What can hang from each mark:
K944: K258 K429
K429: K944
K258: K394 K509 K677
K897: K27
K27: K509 K897 K944
K509: K258 K429

Every row comes from one small tree of marks. Brackets hold a mark, then the marks that hang from it, in the order of their numbers. Every link used is in the known rows. Which tree was each row made from?
Known rows:
{K944 {K258 K509 K677} K429}: [-2.07 0.36 -0.94 -1.86 -2.43 -0.17 0.84 -1.69 0.06 1.56 0.13 -0.91 -2.91 1.47 2.11 -1.96 -1.36 -0.74 1.37 -0.86 0.11 0.82]
{K27 K509 K897 {K944 K258 K429}}: [0.44 1.50 1.66 -3.15 2.76 -0.16 -1.72 -1.57 0.16 -0.32 1.11 1.47 -3.76 -0.06 2.48 -0.32 1.79 1.72 4.57 2.79 1.44 -0.12]
{K429 {K944 {K258 K509}}}: [1.18 -2.01 -0.71 -2.10 -1.42 0.83 2.67 -0.50 -2.63 -0.92 1.73 -0.29 -3.05 0.65 -0.97 -1.18 -0.06 -0.72 -0.22 -2.30 4.20 0.94]
{K897 {K27 K509}}: [-2.71 -3.70 0.94 1.17 0.56 1.54 1.92 -0.02 0.42 -0.31 -0.87 3.00 -3.56 -3.59 -2.32 0.82 1.68 0.52 -1.38 0.35 3.36 -1.50]
{K897 {K27 K509 K944}}: [-0.92 -2.71 1.40 0.92 1.31 0.66 1.91 0.36 1.54 -1.71 -0.14 3.24 -4.16 -2.79 -1.35 1.77 0.95 2.09 0.08 0.74 3.53 -1.15]
{K897 {K27 {K509 K258 K429}}}: [-1.80 -2.63 0.06 1.36 2.27 2.91 0.53 0.55 1.57 0.49 -0.81 2.45 -2.16 -2.77 -0.63 0.91 1.63 0.94 -1.31 0.05 2.10 -1.28]
{K944 K258 K429}: [-2.79 1.51 -0.94 -4.31 -1.03 2.12 -0.41 -2.54 -1.47 0.92 0.01 -0.67 -2.77 0.38 2.02 -2.02 -0.69 -1.22 3.91 0.73 1.32 0.14]
{K897 K27}: [-2.37 -3.81 1.27 -0.23 -1.85 0.82 3.07 -0.02 -0.07 -0.01 -0.58 2.02 -3.98 -2.27 -2.73 -0.05 -0.05 -0.13 -1.11 1.09 4.71 -0.94]
{K509 K429}: [-0.20 -1.98 -0.67 0.93 0.13 0.22 1.34 0.84 2.17 -1.06 -1.27 0.22 -3.91 0.57 -1.13 0.67 -0.70 0.27 1.47 -0.50 1.50 1.80]
{K258 K677}: [-2.97 -3.03 -0.41 0.60 -1.92 -2.50 2.73 1.43 1.24 -0.71 -1.33 2.26 -1.37 0.35 -0.68 -2.39 1.24 -1.67 -2.46 -1.37 1.92 0.85]
{K509 {K258 K394 K677} K429}: [-2.74 -1.86 -1.96 -0.25 -0.58 -1.72 -0.25 2.68 2.54 0.30 -2.56 2.06 2.66 0.45 1.99 -3.83 0.15 -0.62 -1.22 -3.17 -0.42 1.17]
{K27 K509}: [-2.49 -2.15 -0.36 1.39 1.61 -0.11 0.85 -0.55 0.68 -1.08 -1.07 1.97 -2.23 -1.63 -1.34 0.27 2.58 -0.12 -0.95 -1.18 1.71 -0.62]
{K509 {K258 K394} {K429 K944}}: [0.50 -2.04 -2.40 -2.32 0.52 0.67 -0.26 1.50 0.07 -0.45 -1.20 1.88 1.91 0.42 1.09 -3.07 0.13 -0.42 0.12 -3.47 2.21 1.55]
{K258 K394 {K509 {K429 K944}} K677}: [0.60 -4.68 -1.27 1.03 -3.63 -3.95 2.15 3.01 2.03 -1.17 -2.01 2.05 -1.23 0.51 -0.89 -2.50 -1.41 0.75 -1.27 -5.37 0.87 3.30]
{K27 {K509 K258}}: [-2.94 -1.08 -1.21 0.87 2.71 0.73 0.18 -1.17 0.29 0.14 -0.61 1.80 0.66 -0.91 0.23 -0.80 2.91 -0.75 -2.54 -1.36 1.64 -1.52]
{K897 {K27 K509 {K944 K258}}}: [-1.52 -1.48 1.48 -0.27 1.51 1.57 1.19 0.66 0.59 -1.35 0.63 2.27 -4.03 -3.17 -0.36 0.88 0.87 1.98 1.15 0.72 2.74 -1.38]
{K27 {K509 {K258 K394} K429} K897}: [-1.27 -1.79 0.67 -0.33 2.59 -1.12 -1.90 0.82 1.09 0.91 -1.47 2.49 0.46 -1.07 0.55 -2.12 2.78 0.86 -0.21 -0.03 0.91 -0.31]
{K897 {K27 {K509 K429} {K944 K258}}}: [-0.37 -1.41 1.21 0.39 2.40 2.19 0.29 1.73 2.02 -1.73 0.35 1.93 -4.90 -2.94 0.02 1.98 0.42 2.87 2.33 0.62 1.58 -0.33]
{K509 {K258 K394 K677} {K429 K944}}: [-0.39 -2.62 -2.49 -1.66 0.11 -0.59 -0.28 3.17 1.03 -0.43 -1.69 3.08 3.02 0.48 1.91 -4.19 0.96 -0.84 -1.27 -4.65 0.91 2.06]
{K429 K944}: [0.94 -3.06 -0.86 -2.05 -0.62 0.37 2.53 -0.05 -1.98 -1.53 0.24 2.03 -2.06 0.32 -1.70 -1.25 1.25 -1.45 -0.68 -1.90 5.13 1.18]
{K27 K897 K944}: [1.63 -1.58 2.38 -1.58 -0.27 -3.61 2.29 -0.41 0.53 -1.34 0.68 1.30 -4.03 1.47 -0.89 -0.68 -0.04 0.93 1.32 3.29 4.48 0.46]

Write each row's tree:
[0.70 -0.02 2.65 -3.01 -0.26 -2.46 1.46 0.09 -0.47 -1.12 1.58 0.18 -4.07 1.05 0.52 -1.60 0.04 0.88 2.66 3.43 3.75 0.06] : {K27 K897 {K944 K258}}
[-2.73 -4.39 -0.37 1.27 -5.06 -5.72 3.24 1.31 1.53 -0.31 -2.45 1.58 -0.57 0.13 -1.38 -3.44 -1.40 -0.06 -2.91 -3.85 1.23 1.16] : {K258 K394 K509 K677}
[0.33 -2.17 1.47 1.17 2.55 -0.59 -0.53 0.65 1.59 -0.13 -0.78 1.98 -3.96 -0.94 -1.41 0.81 2.66 1.05 0.80 1.36 1.51 0.68] : {K27 {K509 K429} K897}
[-1.12 -1.24 -0.30 0.92 -1.92 -1.12 1.87 1.52 1.52 -0.06 0.11 -1.29 -3.55 0.92 0.47 -0.90 -1.16 0.16 -0.09 -1.79 -0.03 1.45] : {K944 {K258 {K509 K429} K677}}
[-1.99 -1.41 -1.92 -0.78 0.01 -0.49 -0.32 0.90 1.62 0.15 -2.14 0.86 1.38 0.14 1.03 -2.66 -0.88 -0.02 0.13 -2.12 0.67 0.66] : {K509 {K258 K394} K429}
[-1.35 1.04 -0.97 -2.61 -2.00 1.19 0.73 -3.56 -0.91 1.55 0.56 -2.24 -4.15 1.33 1.28 -0.78 -2.11 -0.28 2.81 0.14 1.33 0.34] : {K944 {K258 K509} K429}
[-3.41 -0.31 -1.02 -3.13 -3.98 -1.66 0.03 -0.86 -0.25 1.29 -1.32 -0.01 -1.30 0.33 2.39 -4.10 -1.98 -0.40 2.22 -2.17 -0.48 1.06] : {K944 {K258 K394 K509 K677} K429}
[-0.60 -2.11 -0.79 -3.07 -1.01 0.60 1.74 1.86 -2.18 -1.40 0.97 1.83 -1.17 0.12 0.34 -3.24 1.88 -1.91 -0.48 -2.79 3.33 1.36] : {K429 {K944 {K258 K677}}}
[0.15 -2.38 -1.36 -2.09 -0.68 0.26 0.23 3.41 0.29 -1.61 -0.74 1.63 -1.50 -0.22 0.75 -2.37 0.31 -0.11 2.01 -3.46 1.14 2.89] : {K509 {K429 {K944 {K258 K394 K677}}}}
[-0.37 -3.44 -0.66 1.50 -3.27 -3.42 2.00 0.27 2.02 -0.56 -2.30 -0.36 -3.09 0.17 -1.92 -0.73 -3.08 1.74 0.62 -2.88 1.03 1.76] : {K258 K394 {K509 K429}}
[3.39 -3.18 -0.94 1.78 -1.07 -0.50 2.76 -0.34 1.14 -1.02 0.32 -0.54 -4.84 1.77 -2.18 1.82 -1.70 0.87 -0.46 -2.17 2.78 2.35] : {K258 {K509 {K429 K944}}}
[-1.51 -3.37 0.83 1.77 1.31 2.31 1.01 1.00 2.00 -0.44 -1.11 2.66 -4.34 -3.32 -2.07 1.83 1.22 1.41 0.00 -0.01 2.23 -0.48] : {K897 {K27 {K509 K429}}}
[-0.37 -3.02 -0.77 -2.60 -3.00 -1.52 1.98 1.68 -1.95 -1.11 0.13 1.42 -0.76 -0.15 -0.04 -4.01 0.19 -0.72 -0.66 -4.37 2.90 1.51] : {K429 {K944 {K258 K394 K509 K677}}}
[-2.58 -2.00 -0.45 -0.22 -3.35 -2.80 1.18 2.41 1.30 -0.34 -1.30 -0.49 -1.80 -0.17 0.52 -3.27 -1.75 0.60 0.77 -3.22 -0.60 1.55] : {K944 {K258 K394 {K509 K429} K677}}
[-1.27 -4.14 -0.83 2.23 -4.01 -4.94 2.04 2.56 3.27 -0.64 -2.83 1.15 -1.73 0.54 -0.96 -2.20 -2.05 0.97 -1.20 -4.17 -0.29 2.53] : {K258 K394 {K509 K429} K677}
[2.13 1.12 2.00 -3.42 -0.87 -1.93 0.76 -2.65 -0.20 0.35 1.82 -0.87 -5.16 2.47 1.54 -0.49 -1.84 1.46 4.02 3.56 2.97 0.53] : {K27 K897 {K944 {K258 K509} K429}}
[0.59 -2.08 -1.08 -2.36 -0.35 1.16 0.13 2.34 -0.26 -1.63 -0.55 0.91 -2.25 -0.25 0.17 -1.71 -0.28 0.35 3.00 -2.76 1.86 2.46] : {K509 {K429 {K944 {K258 K394}}}}
[-0.35 -0.63 -0.16 0.37 -1.23 0.12 1.79 -0.26 0.52 -0.04 0.72 -2.54 -4.64 0.81 -0.22 0.19 -1.80 0.78 1.30 -0.78 1.02 0.96] : {K944 {K258 {K509 K429}}}
[1.11 -1.88 -1.25 -1.38 0.18 1.32 0.67 2.76 0.46 -1.56 0.22 1.16 -2.64 0.51 0.44 -1.04 0.73 -0.40 1.58 -2.57 1.47 2.73] : {K509 {K429 {K944 {K258 K677}}}}
[-4.93 0.11 -1.11 -4.97 -2.96 -0.71 -1.04 0.11 -0.49 0.77 -1.80 1.54 -0.03 -0.50 3.14 -5.34 -0.48 -1.30 3.30 -1.74 -0.36 0.82] : {K944 {K258 K394 K677} K429}
[2.50 -3.90 -1.16 2.56 -1.83 -2.19 2.95 1.84 2.40 -0.95 -0.19 1.00 -3.33 1.86 -1.21 0.26 -0.75 0.33 -2.30 -3.57 1.40 3.10] : {K258 {K509 {K429 K944}} K677}
[-1.03 0.55 0.07 -0.29 2.71 -0.15 0.12 0.24 0.93 -2.58 0.73 0.92 -2.88 -0.96 1.36 0.52 1.57 1.66 2.13 -0.61 0.88 -0.34] : {K27 K509 {K944 K258}}
[-3.00 -1.56 0.04 -1.54 -3.70 -2.13 1.91 -0.50 -1.15 -0.02 -0.63 -1.30 -2.08 -0.66 -0.56 -2.99 -2.05 0.26 0.91 -2.00 1.69 -0.13] : {K944 {K258 K394 K509}}
[1.69 0.19 2.05 -0.53 3.69 -0.62 -1.32 1.43 1.89 -1.64 0.97 0.92 -4.45 -0.34 1.27 0.78 1.69 2.78 3.90 1.89 0.71 0.83] : {K27 {K509 K429} K897 {K944 K258}}
[-1.34 -1.28 -1.83 1.00 1.03 -0.11 0.57 1.85 2.76 0.55 -1.03 1.21 0.87 1.55 1.82 -1.71 0.72 -1.11 -2.06 -1.70 0.13 1.07] : {K509 {K258 K677} K429}
[1.77 -1.81 0.25 -0.48 4.09 1.08 -1.22 0.37 0.04 0.48 0.43 2.58 -0.45 -0.14 0.31 -0.55 3.82 0.31 -0.85 0.00 2.45 0.16] : {K27 {K509 K258 {K429 K944}} K897}
[-2.01 -2.07 1.58 -2.26 -1.82 -0.18 2.14 1.12 -0.07 -1.38 -0.29 1.71 -3.38 -2.55 -0.40 -1.44 -1.37 1.76 2.05 0.65 3.69 -0.74] : {K897 {K27 {K944 {K258 K394}}}}
[-1.44 -0.88 -1.66 1.79 3.79 1.62 -0.90 0.10 2.07 -0.19 -0.84 1.32 -0.29 -0.64 0.69 0.54 2.40 0.24 -0.88 -1.62 0.08 -0.34] : {K27 {K509 K258 K429}}
